Every row comes from one small tree of marks. The marks that hang from a mark follow it in brackets, in alphabetical order. Every link used is in the known rows. Which tree was each row made from?
Known rows:
vifot{zudofef{gasal{popub tipa}}}: [-0.01,  0.09, -0.28,  0.06, -0.02,  0.09, -0.09, -0.13, -0.03,  0.03,
 -0.08, -0.24, -0.19, -0.25,  0.04, -0.15,  0.09,  0.30,  0.16,  0.07,
 -0.13,  0.10,  0.44]
zudofef{gasal{popub vifot}}: [ 0.09,  0.03, -0.28,  0.11,  0.10,  0.03,  0.07, -0.02,  0.04, -0.12,
 -0.24, -0.21, -0.21, -0.47, -0.35,  0.08, -0.05,  0.13, -0.12, -0.01,
  0.14,  0.41, -0.03]
popub{gasal{tipa vifot}}: [ 0.12, -0.27, -0.17,  0.02,  0.01, -0.03, -0.02, -0.04, -0.07, -0.04,
 -0.08,  0.08, -0.32, -0.26, -0.44, -0.45,  0.01,  0.06,  0.24, -0.01,
  0.40,  0.12, -0.06]
vifot{gasal}: [ 0.26, -0.12,  0.09, -0.17, -0.02,  0.08, -0.03,  0.12,  0.03, -0.03,
 -0.08,  0.13,  0.01,  0.21, -0.16,  0.05,  0.08, -0.21, -0.38,  0.08,
  0.03, -0.19, -0.13]
vifot{tipa zudofef{gasal{popub}}}: [ 0.02,  0.32, -0.19,  0.03,  0.02,  0.10, -0.31, -0.08, -0.08,  0.11,
 -0.16, -0.19,  0.03, -0.07, -0.03,  0.45,  0.00,  0.23,  0.15,  0.05,
 -0.03,  0.04,  0.23]
vifot{gasal tipa}: [ 0.16,  0.17,  0.18, -0.20, -0.02,  0.03, -0.24,  0.07, -0.10,  0.04,
 -0.06,  0.20,  0.01,  0.33, -0.22,  0.15, -0.03, -0.16, -0.23, -0.04,
  0.31, -0.31, -0.12]
popub{vifot}: [ 0.01, -0.06,  0.03, -0.09, -0.01,  0.02,  0.18,  0.14,  0.36, -0.03,
 -0.05,  0.02, -0.22,  0.20, -0.09, -0.12,  0.08, -0.13, -0.02,  0.01,
 -0.05,  0.23, -0.28]
vifot{zudofef}: [ 0.08, -0.15, -0.03, -0.20, -0.03,  0.09, -0.04,  0.00,  0.08,  0.14,
 -0.04,  0.13,  0.05,  0.40, -0.12,  0.17,  0.22, -0.02,  0.00,  0.12,
 -0.23, -0.16, -0.06]
gasal{popub tipa}: [-0.12, -0.14,  0.07,  0.10, -0.17, -0.04,  0.12, -0.13,  0.01, -0.05,
  0.09, -0.06, -0.25, -0.12, -0.06, -0.30, -0.07,  0.18, -0.13,  0.02,
  0.15,  0.11,  0.30]
pepi{vifot{gasal{zudofef} tipa}}: [-0.05,  0.10,  0.08, -0.17, -0.09,  0.03, -0.16, -0.03, -0.25,  0.10,
 -0.04,  0.11, -0.11,  0.02,  0.26,  0.14, -0.21,  0.00, -0.13, -0.16,
  0.09, -0.37, -0.05]
popub{gasal zudofef}: [ 0.22, -0.34,  0.04,  0.08,  0.09,  0.08, -0.05,  0.05, -0.13,  0.04,
 -0.12,  0.18,  0.19,  0.18, -0.10,  0.21,  0.08, -0.14,  0.01,  0.20,
  0.36,  0.16,  0.00]
pepi{vifot{gasal{zudofef}}}: [ 0.02, -0.17,  0.01, -0.14, -0.04,  0.03,  0.00,  0.05, -0.14,  0.03,
 -0.06,  0.06, -0.14, -0.12,  0.31,  0.02, -0.07, -0.09, -0.28, -0.08,
 -0.20, -0.25, -0.07]
vifot{zudofef{gasal{popub} tipa}}: [ 0.06, -0.08, -0.21, -0.02,  0.07, -0.01, -0.02, -0.14, -0.06, -0.12,
  0.10, -0.29,  0.21, -0.14,  0.14,  0.14,  0.16,  0.21,  0.13,  0.07,
 -0.41,  0.21,  0.20]
pepi{vifot{gasal}}: [ 0.08, -0.11,  0.06, -0.16, -0.02,  0.01,  0.08,  0.08, -0.18, -0.05,
 -0.06,  0.18, -0.12,  0.08,  0.12, -0.02,  0.06, -0.21, -0.35, -0.05,
  0.05, -0.17, -0.25]
popub{gasal{vifot}}: [ 0.22, -0.34, -0.12,  0.00,  0.09,  0.03, -0.03,  0.08, -0.04, -0.07,
 -0.17,  0.08, -0.20, -0.17, -0.50,  0.01,  0.04, -0.04,  0.11,  0.03,
  0.25,  0.20, -0.29]
pepi{vifot}: [-0.02, -0.10, -0.01, -0.18, -0.07, -0.03,  0.16, -0.03, -0.12, -0.05,
 -0.09,  0.23, -0.16,  0.07,  0.16, -0.11,  0.07, -0.11, -0.17, -0.03,
  0.07,  0.13, -0.27]
pepi{vifot{gasal tipa}}: [ 0.03,  0.21,  0.15, -0.19, -0.07, -0.02, -0.14,  0.00, -0.29,  0.00,
 -0.07,  0.24, -0.10,  0.19,  0.08,  0.09, -0.05, -0.16, -0.15, -0.16,
  0.33, -0.30, -0.23]
popub{tipa}: [ 0.08,  0.14,  0.14, -0.11, -0.04, -0.08,  0.15,  0.04,  0.10, -0.02,
  0.06,  0.38,  0.39,  0.21, -0.11, -0.09,  0.06, -0.14, -0.07,  0.05,
  0.03,  0.21, -0.12]
popub{vifot{gasal tipa zudofef}}: [ 0.00,  0.25,  0.11, -0.12,  0.03,  0.03, -0.25,  0.12,  0.19,  0.18,
 -0.03, -0.03, -0.04,  0.47, -0.21,  0.22,  0.06, -0.08,  0.18, -0.07,
 -0.12, -0.45, -0.21]
gasal{popub vifot{tipa} zudofef}: [-0.23,  0.02,  0.06,  0.11, -0.10, -0.03, -0.05, -0.12, -0.02,  0.13,
  0.02, -0.12, -0.24, -0.23, -0.35,  0.25, -0.40,  0.29,  0.02, -0.09,
  0.18, -0.05,  0.10]
pepi{vifot{zudofef{gasal}}}: [ 0.05,  0.11, -0.39, -0.19,  0.04,  0.09, -0.09,  0.01, -0.15,  0.01,
 -0.28,  0.05, -0.07, -0.06,  0.32,  0.10,  0.26,  0.05,  0.17,  0.01,
 -0.17,  0.13, -0.08]
zudofef{gasal{vifot} tipa}: [ 0.22, -0.01, -0.33, -0.16,  0.14, -0.15,  0.13, -0.04, -0.01, -0.18,
 -0.05,  0.05,  0.00, -0.19, -0.23, -0.20,  0.08, -0.03,  0.10, -0.04,
  0.11,  0.46, -0.27]
pepi{vifot{gasal{popub} tipa zudofef}}: [-0.18,  0.10,  0.15,  0.03, -0.07,  0.04, -0.23, -0.08, -0.29,  0.09,
  0.03, -0.12, -0.03,  0.11,  0.10,  0.33, -0.05,  0.13, -0.05, -0.08,
 -0.03, -0.55,  0.03]
vifot{gasal tipa zudofef}: [ 0.11,  0.17,  0.13, -0.21,  0.00,  0.10, -0.36,  0.03, -0.11,  0.16,
 -0.03,  0.16,  0.14,  0.48, -0.23,  0.33,  0.05, -0.04,  0.00,  0.02,
  0.03, -0.59, -0.05]
popub{gasal}: [ 0.26, -0.34, -0.04, -0.06,  0.04,  0.08, -0.07,  0.06, -0.08, -0.06,
 -0.19,  0.12, -0.05,  0.01, -0.10,  0.05,  0.12, -0.07,  0.00,  0.12,
  0.06,  0.18, -0.10]

Write each row's tree:
[-0.11, -0.33,  0.12, -0.01, -0.01, -0.08,  0.07, -0.10, -0.27, -0.09,
  0.33, -0.17,  0.12,  0.04,  0.24,  0.08,  0.10,  0.10, -0.11, -0.04,
 -0.43, -0.35, -0.03]
pepi{vifot{gasal{popub} zudofef{tipa}}}
[ 0.03, -0.13, -0.01, -0.18, -0.03,  0.08, -0.09,  0.07, -0.18,  0.04,
 -0.08,  0.13, -0.05,  0.21,  0.12,  0.09,  0.20, -0.10, -0.10, -0.01,
 -0.22, -0.45, -0.20]
pepi{vifot{gasal zudofef}}
[-0.03,  0.43, -0.12,  0.14,  0.05,  0.02, -0.08,  0.04,  0.21, -0.02,
 -0.20, -0.30, -0.22, -0.20,  0.03,  0.17, -0.07,  0.12,  0.12, -0.06,
  0.15,  0.37,  0.01]
zudofef{gasal{popub{vifot{tipa}}}}
[ 0.03,  0.44, -0.09,  0.12,  0.21, -0.05,  0.12,  0.12,  0.29,  0.01,
 -0.10,  0.14,  0.48,  0.08,  0.08, -0.07,  0.10, -0.26,  0.22,  0.11,
  0.22,  0.57, -0.05]
popub{tipa vifot zudofef{gasal}}
[-0.13, -0.10,  0.17,  0.20, -0.09, -0.02,  0.08, -0.11, -0.27, -0.02,
  0.16, -0.05, -0.10, -0.08,  0.15, -0.19, -0.09, -0.06, -0.29,  0.00,
  0.43, -0.23,  0.27]
pepi{vifot{gasal{popub{zudofef} tipa}}}
[-0.13, -0.24,  0.08,  0.10, -0.08,  0.07,  0.07, -0.04, -0.19, -0.03,
  0.00, -0.19, -0.19, -0.36,  0.31,  0.15, -0.20,  0.12, -0.38, -0.07,
 -0.29, -0.27,  0.11]
pepi{vifot{gasal{popub zudofef}}}
[ 0.03,  0.51, -0.27, -0.11,  0.13,  0.08, -0.28,  0.06,  0.23,  0.14,
 -0.24, -0.09, -0.06,  0.21, -0.01,  0.20,  0.15,  0.03,  0.45, -0.04,
 -0.07,  0.13, -0.11]
popub{vifot{tipa zudofef{gasal}}}
[ 0.03,  0.00,  0.01, -0.11, -0.09, -0.02,  0.08, -0.05, -0.23, -0.04,
  0.01,  0.18, -0.28, -0.02,  0.17, -0.48,  0.02, -0.12, -0.18, -0.12,
  0.23, -0.22, -0.03]
pepi{vifot{gasal{tipa}}}
[-0.07, -0.38,  0.23,  0.13,  0.02, -0.12,  0.21, -0.15, -0.08, -0.07,
  0.36, -0.05,  0.33,  0.19, -0.02,  0.11, -0.02, -0.03, -0.16,  0.14,
  0.15,  0.19,  0.17]
gasal{popub{zudofef{tipa}}}
[ 0.04,  0.26, -0.24,  0.05,  0.09, -0.01,  0.05,  0.06,  0.24,  0.02,
 -0.15, -0.01, -0.13,  0.02,  0.06, -0.40,  0.10, -0.11,  0.24,  0.09,
  0.39,  0.46,  0.16]
popub{vifot zudofef{gasal{tipa}}}
[ 0.02,  0.04,  0.36,  0.19,  0.02,  0.06, -0.18, -0.01, -0.15,  0.08,
  0.07,  0.00,  0.23,  0.25, -0.20,  0.48, -0.17, -0.10, -0.28,  0.10,
  0.56, -0.33,  0.20]
vifot{gasal{popub{zudofef}} tipa}
[-0.13, -0.29, -0.05, -0.24, -0.06, -0.08,  0.13, -0.15, -0.18,  0.01,
  0.27,  0.11,  0.14,  0.25,  0.27, -0.07,  0.16, -0.01,  0.16, -0.03,
 -0.30, -0.02, -0.25]
pepi{vifot{zudofef{tipa}}}
[ 0.05, -0.30, -0.13,  0.02, -0.09,  0.07, -0.07, -0.07, -0.09,  0.03,
 -0.04,  0.00, -0.24, -0.29,  0.10, -0.32, -0.11,  0.17,  0.24,  0.08,
 -0.01,  0.03,  0.30]
popub{gasal{tipa zudofef}}
[-0.03,  0.03, -0.16,  0.13,  0.12, -0.11,  0.20,  0.00,  0.20, -0.21,
  0.10, -0.40, -0.08, -0.31,  0.19, -0.14,  0.04,  0.09,  0.07, -0.02,
 -0.26,  0.60, -0.06]
zudofef{gasal{popub{vifot}} tipa}
[ 0.08, -0.12,  0.02,  0.07, -0.01,  0.04, -0.04,  0.03, -0.04,  0.00,
 -0.03,  0.17,  0.40, -0.20,  0.13,  0.02, -0.07,  0.02,  0.19,  0.09,
 -0.20,  0.18,  0.11]
popub{gasal{zudofef} tipa}
[-0.21, -0.18,  0.03,  0.13, -0.19,  0.01,  0.10, -0.18,  0.03,  0.05,
  0.14, -0.17, -0.30, -0.29,  0.09, -0.26, -0.26,  0.25, -0.06,  0.01,
 -0.11, -0.04,  0.46]
gasal{popub tipa zudofef}
[ 0.04, -0.02, -0.36, -0.26,  0.11, -0.07,  0.00, -0.11, -0.18, -0.05,
  0.04,  0.04,  0.12, -0.03,  0.42, -0.11,  0.29,  0.02,  0.27, -0.04,
 -0.30,  0.20, -0.13]
pepi{vifot{zudofef{gasal tipa}}}
[ 0.02, -0.02,  0.13,  0.25,  0.15, -0.07,  0.08,  0.16,  0.21, -0.02,
  0.00,  0.15,  0.49,  0.17, -0.02,  0.02,  0.11, -0.23,  0.33,  0.15,
  0.24,  0.35, -0.10]
popub{gasal tipa vifot zudofef}
[-0.16,  0.01,  0.16,  0.18, -0.07, -0.04,  0.18, -0.11,  0.07,  0.04,
  0.12, -0.02,  0.33, -0.25,  0.09,  0.11, -0.24,  0.16, -0.10,  0.03,
 -0.31,  0.13,  0.31]
gasal{popub{tipa} zudofef}
[-0.08, -0.17,  0.10,  0.14, -0.14,  0.06, -0.03, -0.08, -0.01,  0.00,
  0.13, -0.26, -0.23, -0.32,  0.03, -0.20, -0.24,  0.21, -0.27,  0.01,
 -0.15, -0.30,  0.47]
vifot{gasal{popub tipa zudofef}}
[-0.08,  0.22, -0.22,  0.18,  0.01,  0.00,  0.10, -0.04,  0.26, -0.14,
 -0.12, -0.38, -0.41, -0.39,  0.09, -0.39, -0.02,  0.20,  0.08, -0.04,
  0.03,  0.44,  0.22]
zudofef{gasal{popub{vifot} tipa}}
[-0.21,  0.05,  0.16,  0.08, -0.13,  0.04, -0.14, -0.08, -0.28,  0.05,
  0.03, -0.15, -0.15, -0.25,  0.28,  0.27, -0.33,  0.17, -0.22, -0.16,
  0.00, -0.39,  0.15]
pepi{vifot{gasal{popub zudofef} tipa}}
[ 0.02,  0.04,  0.14,  0.05,  0.01, -0.05,  0.09,  0.11,  0.22,  0.04,
  0.10,  0.07, -0.08,  0.30, -0.15, -0.36,  0.02, -0.24, -0.06,  0.05,
  0.36, -0.12,  0.04]
popub{vifot{gasal{tipa}} zudofef}
[-0.02,  0.20,  0.15, -0.08, -0.02,  0.06, -0.15,  0.16,  0.22,  0.12,
 -0.05, -0.07, -0.18,  0.16,  0.03,  0.10, -0.21, -0.08,  0.02, -0.11,
 -0.09, -0.29, -0.10]
popub{vifot{gasal{zudofef} tipa}}
[-0.01, -0.29, -0.08, -0.22,  0.04, -0.15,  0.10, -0.10,  0.02,  0.05,
  0.24,  0.13,  0.10,  0.26, -0.39, -0.08,  0.14,  0.02,  0.21, -0.03,
 -0.19, -0.06, -0.28]
gasal{vifot{zudofef{tipa}}}
[-0.10,  0.10,  0.22,  0.06, -0.08, -0.02, -0.09, -0.06, -0.29, -0.06,
  0.01, -0.04, -0.14, -0.07,  0.09,  0.21, -0.15,  0.01, -0.24, -0.13,
  0.27, -0.26, -0.03]
pepi{vifot{gasal{popub} tipa}}
[ 0.11,  0.17, -0.32, -0.01,  0.12, -0.01,  0.03, -0.07, -0.03,  0.05,
 -0.16,  0.13, -0.11, -0.13, -0.33, -0.34,  0.04, -0.06,  0.16,  0.06,
  0.69,  0.35,  0.13]
popub{zudofef{gasal{tipa vifot}}}
[-0.06, -0.21, -0.14,  0.11, -0.02,  0.03,  0.00,  0.06,  0.19,  0.03,
 -0.03, -0.14, -0.40, -0.28,  0.13, -0.45, -0.07,  0.12,  0.39, -0.03,
 -0.15,  0.15,  0.11]
popub{gasal{tipa zudofef} vifot}
[ 0.02, -0.21,  0.07, -0.07,  0.05, -0.08,  0.12,  0.08,  0.24, -0.08,
  0.26, -0.15, -0.02,  0.05,  0.17, -0.20, -0.08, -0.09, -0.05, -0.08,
 -0.50, -0.09, -0.19]
popub{vifot{gasal{zudofef{tipa}}}}
[-0.11,  0.20,  0.06, -0.02,  0.02, -0.04,  0.13,  0.11,  0.35,  0.05,
  0.10,  0.14,  0.32,  0.37, -0.05, -0.06,  0.16, -0.10,  0.32,  0.02,
 -0.36,  0.03, -0.19]
popub{tipa vifot{zudofef}}
[-0.16,  0.08,  0.19,  0.13, -0.03, -0.03,  0.03, -0.02, -0.19, -0.02,
  0.14,  0.03,  0.38, -0.05,  0.16,  0.20,  0.07,  0.06, -0.10, -0.01,
 -0.34, -0.34,  0.05]
pepi{vifot{gasal{popub{tipa}} zudofef}}
[-0.19,  0.15,  0.19,  0.24, -0.02, -0.10,  0.28,  0.05,  0.33, -0.10,
  0.14, -0.08,  0.16, -0.05, -0.06, -0.03, -0.07,  0.01,  0.00, -0.02,
 -0.18,  0.34, -0.05]
gasal{popub{tipa vifot}}
[-0.15,  0.02,  0.19,  0.28,  0.02, -0.12,  0.24, -0.06,  0.06,  0.00,
  0.20,  0.14,  0.46, -0.01, -0.44,  0.16, -0.13, -0.06, -0.05,  0.09,
  0.43,  0.22,  0.05]
gasal{popub{tipa zudofef} vifot}
[ 0.04, -0.08,  0.06, -0.04,  0.01,  0.06,  0.03,  0.19,  0.31,  0.03,
 -0.05, -0.12, -0.20,  0.01,  0.03,  0.01, -0.05, -0.10, -0.17, -0.02,
 -0.34, -0.16, -0.14]
popub{vifot{gasal{zudofef}}}
[ 0.03,  0.48, -0.21, -0.03,  0.13,  0.00,  0.03,  0.13,  0.34,  0.02,
 -0.14,  0.07,  0.32,  0.07,  0.08, -0.01,  0.24, -0.04,  0.41,  0.03,
 -0.39,  0.33, -0.09]
popub{tipa vifot{zudofef{gasal}}}
[-0.01,  0.07,  0.23,  0.11, -0.04,  0.02, -0.03,  0.02,  0.01,  0.01,
  0.14, -0.05,  0.46,  0.08, -0.11,  0.24,  0.03,  0.05, -0.14,  0.07,
 -0.32, -0.37,  0.20]
vifot{gasal{popub{tipa}} zudofef}
